Each row comes from the steps of one path. Every step used is in the known rows, and no mark comes twice. Write the path behind each row, first mark first.
Known rows:
pevo -> rizok: [ 0.16 -0.27 -0.70 -0.08 -0.46 -0.88  0.58 -0.18 -0.30  0.19 -1.35  0.98
  0.02  1.61 -1.34 -1.07  1.43  0.08]
mufu -> tizaf: [ 0.26 -0.52 -1.06  0.06  0.58  0.23 -0.91 -0.07  0.50  0.26 -0.80  1.10
 -0.37  2.23 -0.69 -2.22  0.63  0.52]
tizaf -> vemi -> mufu -> rizok: [ 2.51 -1.86 -1.55 -0.55 -1.06 -0.77  1.33  0.82 -0.77  1.33 -2.04 -0.99
  2.43  3.51 -1.62 -2.63  0.78  0.13]
pevo -> rizok -> tizaf -> vemi: [ 2.07 -2.35 -1.59  0.14  0.06 -1.11  1.93 -0.56 -0.63  1.95 -3.28  1.45
  0.83  4.12 -1.80 -2.82  2.46  0.36]
pomov -> pevo -> rizok -> tizaf: [ 0.03 -2.11 -1.36 -1.60 -0.21 -0.46  0.92 -0.51 -1.10  2.37 -3.89  1.97
  0.90  4.09 -1.33 -0.76  1.71 -0.12]
mufu -> tizaf -> pevo: [ 1.26 -0.22 -2.52  0.14 -0.19 -0.67  0.17 -0.36  1.49  0.56 -0.73  1.66
 -0.50  3.33 -0.36 -2.66  1.46 -0.50]
pevo -> tizaf -> vemi -> mufu: [ 0.98 -3.00  0.46 -0.47 -1.01 -0.60 -0.31 -0.26 -0.83  1.04 -2.08 -0.02
  1.87  3.93 -1.58 -1.88  1.41  1.22]
roka -> pomov -> pevo -> tizaf -> vemi -> mufu: [ 0.76 -4.57 -0.41 -1.24 -1.36 -0.46 -0.14 -0.53 -2.08  2.76 -2.96 -1.29
  2.21  7.74 -1.37 -1.11  0.08 -1.41]
vuti -> pevo -> tizaf: [-0.02 -0.87 -1.16  0.94 -0.34 -0.30 -0.50 -1.52  0.41  1.13 -0.58  0.70
  0.13  2.85 -0.76  0.32  0.32 -0.41]
rizok -> tizaf -> vemi -> mufu: [ 1.64 -2.83  0.16 -1.25 -0.29 -0.12  1.09 -0.13 -1.14  1.39 -3.20 -0.29
  2.41  3.02 -1.70 -1.72  0.87  0.73]
pomov -> pevo -> tizaf -> vemi -> mufu: [ 0.39 -3.77  0.05 -1.54 -1.26 -0.14 -0.34 -0.08 -1.08  2.50 -2.41  0.18
  2.20  5.45 -0.68 -0.71  0.95  0.34]
roka -> pomov -> pevo -> rizok: [-0.10 -1.81 -1.55 -0.89 -0.76 -0.75  0.67 -0.50 -1.57  1.98 -2.25 -0.30
  0.37  5.39 -1.01 -0.25 -0.03 -2.53]
pomov -> roka: [-0.87 -1.69 -0.15 -1.18 -1.11  0.31  0.38  0.23  0.56  0.34  0.01  0.08
  0.44  1.76  0.59  1.22  0.96  0.08]
tizaf -> mufu -> rizok -> pevo: [ 3.02 -0.88 -3.21 -0.99 -0.81 -0.97  1.67 -0.01  0.03  2.49 -3.69  1.07
  1.13  3.25 -1.09 -2.10  0.95 -0.29]
mufu -> rizok: [ 1.31 -0.11 -1.99  0.31 -0.19 -0.68  0.63  0.41 -0.17  0.59 -0.99  0.09
  0.50  1.43 -0.88 -1.81  0.62 -0.15]
roka -> pomov -> pevo -> tizaf -> mufu: [ 0.70 -3.30 -1.54 -0.96 -0.44 -0.27 -0.21 -1.23 -0.86  2.58 -3.30  0.02
  0.22  6.60 -1.17 -1.10  0.73 -2.61]
roka -> pomov -> pevo -> tizaf -> vemi: [ 1.00 -3.78 -1.45  0.21 -0.56 -0.64  0.08 -0.77 -1.25  3.09 -1.85 -0.47
  0.57  7.21 -0.11 -1.25  0.24 -2.00]
pevo -> rizok -> tizaf: [ 0.53 -1.36 -1.05 -0.51  0.04 -0.88  0.99 -0.67 -0.86  0.83 -3.46  1.70
  0.52  2.56 -2.21 -1.99  2.07  0.69]

Which path is each row?
[ 1.27 -1.75  0.47 -0.86 -0.86 -0.12  0.68  0.38 -0.56  0.72 -1.05 -1.09
  1.90  2.01 -0.73 -0.75  0.19  0.22]	tizaf -> vemi -> mufu
[ 1.26 -3.88 -0.94 -2.42 -0.99 -0.50  1.62 -0.15 -1.74  3.03 -4.82  0.81
  2.80  6.16 -2.02 -1.57  1.79  0.04]	pomov -> pevo -> rizok -> tizaf -> vemi -> mufu
[ 3.02 -2.53 -3.08  0.62 -1.00 -1.82  0.98 -0.13 -0.60  3.32 -3.29  1.57
  1.41  5.71 -0.89 -3.37  1.79  1.27]	mufu -> rizok -> pevo -> tizaf -> vemi
[ 1.97 -4.64 -2.36 -0.89 -1.56 -1.10  0.45 -0.09 -2.25  3.37 -4.01 -1.19
  2.71  9.12 -2.15 -2.93  0.70 -1.60]	roka -> pomov -> pevo -> tizaf -> vemi -> mufu -> rizok
[ 2.58 -2.74 -2.69  0.40 -1.30 -1.06  0.85 -0.71 -0.46  2.42 -2.62 -0.31
  2.55  6.33 -2.35 -2.33  1.17 -0.33]	vuti -> pevo -> tizaf -> vemi -> mufu -> rizok
[ 2.27 -1.92 -2.67  0.17 -0.35 -1.07  0.35 -0.46  0.22  1.39 -3.30  1.34
  0.36  4.26 -2.39 -3.75  2.71 -0.06]	pevo -> tizaf -> mufu -> rizok
[ 1.78 -1.54 -1.70  0.69  0.62 -0.07  0.11  0.07  0.60  1.31 -0.64  0.76
 -0.10  3.75 -0.25 -3.17  0.95  0.21]	mufu -> tizaf -> vemi
[ 3.04 -2.02 -2.02 -1.32 -1.67 -1.20  1.73  0.68 -1.25  2.74 -3.47 -0.20
  3.08  4.33 -1.15 -2.11  0.29  0.86]	tizaf -> vemi -> mufu -> rizok -> pevo
[ 2.06 -1.57 -2.90 -0.52  0.00 -0.52  2.18 -1.85  0.26  2.15 -4.31  1.56
  0.67  4.55 -2.76 -1.28  2.01 -1.59]	vuti -> pevo -> rizok -> tizaf -> mufu
[ 1.49 -1.02 -1.48 -1.95 -1.69 -0.95  0.68  0.51 -1.38  1.70 -3.63  0.17
  2.84  2.78 -1.60 -1.22 -0.04  1.11]	vemi -> mufu -> rizok -> pevo
[ 2.54 -0.69 -2.65 -0.24 -0.11 -0.56  1.33  0.16  0.42  1.10 -2.34  0.24
  0.41  2.42 -1.49 -2.55  1.43 -1.01]	tizaf -> mufu -> rizok
[ 2.49 -1.71 -2.64 -1.46 -1.30 -1.42  1.78 -0.14 -0.44  1.15 -4.25  0.62
  2.55  4.01 -2.62 -2.98  2.06 -0.07]	vemi -> mufu -> rizok -> tizaf -> pevo
[ 1.68 -1.66 -1.00 -0.90  0.60  0.10  1.13 -0.77  0.09  1.19 -3.35  0.94
  0.45  1.94 -1.59 -1.71  1.64 -0.37]	rizok -> tizaf -> mufu
[ 1.40 -1.94 -1.24 -0.92 -0.68 -0.81  0.04 -1.11 -0.10  2.19 -3.73  2.08
  0.51  3.64 -1.00 -1.38  1.65  0.85]	rizok -> pevo -> tizaf -> mufu
[ 2.07 -3.45 -3.51 -0.59 -0.65 -0.92  0.41 -0.81 -1.06  3.14 -4.26  0.07
  0.69  8.03 -2.05 -2.92  1.37 -2.70]	roka -> pomov -> pevo -> tizaf -> mufu -> rizok
[ 3.23 -2.19 -2.86  0.58  0.27 -0.93  2.03  0.10 -0.55  2.30 -2.97  0.55
  1.29  3.97 -1.45 -3.66  1.84  0.13]	mufu -> rizok -> tizaf -> vemi
[ 1.40 -0.85 -1.74 -0.30 -0.30 -0.88  1.38 -0.78  0.58  0.91 -2.05  1.36
  0.34  2.10 -0.61 -1.31  1.56 -0.40]	rizok -> tizaf -> pevo
